In the rows, zero is written as 128.
Known rows, with every way that one mark hangs from another
(Z_408 Z_757 (Z_854 Z_76 (Z_560 Z_434))): [176 179 140 115 181 191 139  89 134 137 123 174 119 114 165 134 140 144
 148 126 168]
(Z_757 (Z_408 Z_76) Z_434 Z_560): [122 127 177 140 194  65 152 140 129 113 131  33 163 130 104 102 115  82
 121 138  85]
(Z_854 (Z_76 (Z_560 Z_434))): [162 123  87 122 125 161 128 121 111 143 171 131 104 166  74 164 200 157
 152 152 168]
(Z_76 Z_560 (Z_757 Z_408 Z_434)): [102 105 119 156  61 141 112 137 116 145 156 115 124 137  87 119 100 145
  91 127  74]
(Z_76 (Z_560 Z_434) (Z_757 Z_408)): [145 130 130 152  70 161 143 114 144 171 148 125  97 130  91 157 103 128
 120 111 124]
(Z_408 (Z_757 Z_434) (Z_854 Z_560)): [114 144 167 111 137 149 113 116 134  94  75 154 147 100 189  97 110 155
 115 127 131]
(Z_76 (Z_560 Z_434) Z_757): [131 118 101 128  63 143 128 119 143 172 148 145  86 132  93 172 159 163
 124 112 169]
(Z_811 Z_434): [ 89  90 161 138 119  92 142 167 126 100  88  96 166  80 152 135 127 115
 118 130 188]
(Z_408 Z_76 Z_560 (Z_757 Z_434) Z_854): [113 103  94  91 113 108 105 149 114 110  96 162 109 121 161 128 115 107
 179 146 159]
(Z_408 Z_76 (Z_560 Z_434) Z_757 Z_854): [153 127 106  91 117 130 137 127 143 137  96 175  81 118 164 167 115  87
 207 134 207]
(Z_76 Z_757): [102 143 148 150 117 127 143 148 138 136 126 141 143 110 107 131 104 139
 102 120 128]
(Z_408 (Z_76 Z_560) (Z_757 Z_434) Z_854): [101  96  66  83  93 126 105 156 107 147 100 139  96  96 132 153 131 150
 142 167 166]
(Z_408 (Z_76 (Z_757 Z_434)) Z_560): [109 105  81 132  94  79 124 155 130 147 163 141 112 146 100 146 144  88
 157 121 114]
(Z_560 Z_434): [138 132 159 122 122 110 150 124 145  98 113 120 132 127 125 136 162 119
 151 122 187]
(Z_76 Z_560 (Z_757 Z_434)): [ 90  94  91 130  60 121  99 146 114 143 150 131 117 139  88 135 155 179
  98 128 115]
(Z_854 (Z_76 Z_560)): [135 132  96 137 143 179 127 153 101 140 153 133 130 161  63 152 157 168
 131 178 136]
(Z_76 (Z_757 (Z_408 Z_560 Z_854) Z_434)): [115 108 113 132  71 125  99 127 134 109 103 167 128 149 174 105  70 106
 116  99  73]
(Z_408 Z_560 Z_757 Z_854): [115 133 144 107 116 170 107 141 124  94  58 192 133 128 170 115  66 141
 166 142 168]
(Z_757 Z_408 Z_434 Z_560): [113 127 203 145 179  91 126 123 126  71 112  48 189 143 126  63 112 132
 103 121  76]
(Z_76 (Z_757 Z_408 Z_434)): [ 99 122 154 163  99 107 124 133 122 116 148 105 156 115 117  91  89 110
  92 111  75]
(Z_757 (Z_408 (Z_854 Z_76))): [145 150 130 138 169 170 144 143 118 112 106 138 152 129 147 121  76 106
 111 150  94]
(Z_76 Z_560 (Z_757 (Z_408 Z_854) Z_434)): [104 100  87 128  48 141 102 135 127 146 106 142 109 124 149 131  89 150
  72 116  74]

Rows
[121 104 111 138 103 110 144 163 117 144 141  80 112 131  73 151 120  88
 137 170  96] -> (Z_757 (Z_408 (Z_76 Z_560)) Z_434)
[113 125 126 100 207 130  74 105  80  89 127 113 171 122 164  65 149 196
 110 131 134] -> (Z_408 (Z_757 Z_434 Z_560) (Z_854 Z_76))
[186 175 153 147 194 159 166 101 146 132 163 131 128 150 111 145 185 113
 147 129 138] -> (Z_854 Z_76 (Z_560 Z_434))
[124 140 101 122 123  92 150 133 171 171 110 152 106 104 164 163 136  99
  94 111  92] -> (Z_408 (Z_76 (Z_757 Z_434)) (Z_854 Z_560))
[119 121 145 147 139  83 161 163 123 115 136  71 144 113  99 120 107  55
 138 153  97] -> (Z_757 (Z_408 Z_76) Z_434)
[ 97 116 134 118 135  92 130 156 100 116 140  99 140  84 102 115 130 113
 160 162 162] -> (Z_408 Z_76 (Z_757 Z_434))
[ 90 118 155 136 150  73 107 121 127 110 144  88 167 132 122  84 151 174
  80  96 101] -> (Z_76 (Z_757 Z_434 Z_560))
[168 177 170 151 114 158 167  93 191 161  96 159 104 111 186 152  77  93
  95  78 102] -> (Z_76 (Z_757 (Z_408 (Z_854 (Z_560 Z_434)))))
[153 126  66 136 104 163 124 112 113 185 203 152  89 152  70 170 186 168
 126 125 152] -> (Z_854 (Z_76 (Z_560 Z_434) Z_757))
[111  97  56 107  81  81 114 148 140 143 118 172  96 138 159 157 133  92
 136 111 121] -> (Z_408 (Z_76 (Z_757 Z_434)) Z_560 Z_854)
[133 147  94 134 150 143 116 110 135 145 149 170 133 141 162 124 157 149
  76 108  79] -> (Z_408 (Z_854 (Z_76 (Z_757 Z_434)) Z_560))
[187 136 107 125 139 167 131 106 130 110 124 163 113 178 160 135 115  85
 172 123 124] -> (Z_757 (Z_408 (Z_560 Z_434) (Z_854 Z_76)))
[165 116  53  91 111 163 121 118 124 142 122 164  88 158 135 175 189 164
 133 142 174] -> (Z_408 (Z_854 (Z_76 (Z_560 Z_434))))
[164 138  96 161 107 185 136 108 113 188 201 134  96 149  67 159 131 136
 124 122 110] -> (Z_854 (Z_76 (Z_560 Z_434) (Z_757 Z_408)))
[132 153 123 164 162 144 127 112 123 145 196 137 145 146 102 118 168 139
  95 118  72] -> (Z_854 (Z_76 (Z_757 Z_434)) Z_560)
[132 149 203 116 183 125 129  98 128 103 117  91 146 107 128  95 136 166
 152 114 195] -> (Z_408 (Z_757 (Z_560 Z_434)))
[132 113 133 151 125  98 145 155 125 108 135 102 133 158 100 126 103  44
 179 153  89] -> (Z_757 (Z_408 Z_76 Z_560) Z_434)
[155 144 186 116 169 112 148  98 163  99  66  96 137 131 192 112 103 117
 113  94 131] -> (Z_757 (Z_408 Z_854) (Z_560 Z_434))
[104 127 164 119 197  76 119 135 109 115 140  65 156  99 106  94 137 139
 146 147 149] -> (Z_408 Z_76 (Z_757 Z_434 Z_560))
[ 89 124 192 120 183 104  97 118  98  73 119  80 180 115 127  56 134 183
 125 128 143] -> (Z_408 (Z_757 Z_434 Z_560))
[157 169 179 111 140 168 144  94 162 123  70 168 109  96 192 133 113 136
 146 114 178] -> (Z_408 Z_757 (Z_854 (Z_560 Z_434)))
